What can hang from each mark:
kigo: liruk ruke
patu: lopov
ruke: kigo patu
lopov: patu
liruk: duzogov kigo
kirig: duzogov
duzogov: kirig liruk lopov

Every row comes from one small tree of marks. The marks that hang from a mark follow it in brackets, in alphabetical order. Every link used is in the known rows. Which tree was each row made from?
In the rows, zero is written as 128.
Known rows:
liruk[duzogov]: [138 136 141 154 124 101 112 108  94 144 114 166  93 110 107 128  95 125]
kigo[liruk ruke[patu[lopov]]]: [106 129 155 170 129  88 125  95 112 153 116 157 105  65 125 129 120 129]
kirig[duzogov[liruk[kigo[ruke]] lopov[patu]]]: [123 162 140 179 131  79 119  73  86 133  78 162 113  94 110 133 128 139]
kirig[duzogov[liruk lopov]]: [131 147 151 163 125  87 111  74 105 148  88 161 109 125  96 128 108 147]
kigo[liruk[duzogov[kirig]] ruke[patu[lopov]]]: [115 149 165 178 112  92 122  77  81 153 106 190  93  60 120 152 117 132]
ruke[patu]: [117 122 153 161 137  97 111 105 117 143 122 137  93 105 114 139  89 124]
kirig[duzogov]: [138 139 145 154 126 102 108  98 112 146 111 155 103 128 101 126 100 133]
ruke[kigo[liruk[duzogov]] patu[lopov]]: [103 128 159 171 137  85 135  88  99 160  98 179  85  69 111 146  96 133]
ruke[kigo[liruk[duzogov[kirig lopov]]] patu]: [109 139 160 176 135  86 131  74  96 157  88 191  83  55 102 162  98 141]
lopov[patu]: [126 135 147 168 146  86 117 106 112 144 124 136 107 114 111 124  96 128]
kirig[duzogov[liruk[kigo] lopov[patu]]]: [122 158 145 179 141  72 120  69  94 134  79 155 106 116 101 139 108 144]
patu[lopov]: [124 135 145 161 131  78 118 103 121 138 108 145 110 103  97 114  97 134]
ruke[kigo]: [118 125 137 150 134  93 124 112 119 147 107 151  99  96 100 121 102 131]
ruke[kigo[liruk] patu]: [ 99 115 154 159 142  95 133 101 117 164 116 156  88  79 119 140 105 130]
ruke[kigo[liruk[duzogov[kirig]]] patu[lopov]]: [103 141 168 176 127  83 133  74  91 159  94 190  82  67 106 160  99 140]
kigo[liruk[duzogov]]: [132 134 143 153 125 100 123 104  92 160 121 179  92  99 119 128 110 128]

Which tree is each row?
[129 161 151 184 128  83 124  79  80 153 103 190 109  59 112 140 124 138]
kigo[liruk[duzogov[kirig lopov[patu]]] ruke]
[114 165 144 182 124  67 123  72  83 129  82 161 111  77 110 140 130 142]
duzogov[kirig liruk[kigo[ruke]] lopov[patu]]
[116 153 154 182 143  74 135  76  91 158  90 190  98  64  97 148 106 146]
ruke[kigo[liruk[duzogov[kirig lopov[patu]]]]]
[126 152 153 182 144  69 116  84 114 137 103 150 112  93  92 136  93 142]
duzogov[kirig lopov[patu]]
[101 124 156 170 143  79 125  97 124 144  97 145  96  82  99 138  86 133]
ruke[kigo patu[lopov]]
[113 161 149 181 135  60 125  68  92 129  83 156 104  99 103 145 111 146]
duzogov[kirig liruk[kigo] lopov[patu]]
[128 157 156 184 139  76 126  76  88 154 104 184 102  80 103 146 104 142]
kigo[liruk[duzogov[kirig lopov[patu]]]]
[105 151 150 176 116  78 117  70  89 127  81 163  97  68 114 154 124 138]
duzogov[kirig liruk[kigo[ruke[patu]]] lopov]
[129 149 141 179 140  86 124  93  88 155 107 179 111  60 116 127 121 130]
kigo[liruk[duzogov[lopov[patu]]] ruke]
[133 138 137 154 115 108 122 107  83 160 119 185 100  77 127 123 130 124]
kigo[liruk[duzogov] ruke]
[132 156 125 180 140  78 121  98  84 124  88 168 106  59 106 132 109 124]
liruk[duzogov[lopov[patu]] kigo[ruke]]
[117 156 149 179 112  84 118  81  77 123  87 180  87  61 110 157 105 125]
liruk[duzogov[kirig] kigo[ruke[patu[lopov]]]]
[135 162 126 169 112  84 118  88  81 121  79 188  99  55  97 140 117 131]
liruk[duzogov[kirig lopov] kigo[ruke]]
[108 137 139 171 129  81 121 100 108 123  97 147 100  63 114 133 108 121]
liruk[kigo[ruke[patu[lopov]]]]
[106 135 145 161 118  94 118  92  87 135 101 149  92  90 133 142 125 123]
duzogov[liruk[kigo[ruke[patu]]]]
[124 153 140 178 120  87 114  82  82 121  82 180  88  49 105 160 105 127]
liruk[duzogov[kirig lopov] kigo[ruke[patu]]]
[135 154 136 159 115  90 118  94  80 128  97 178  84  96 103 146 101 128]
liruk[duzogov[kirig] kigo]
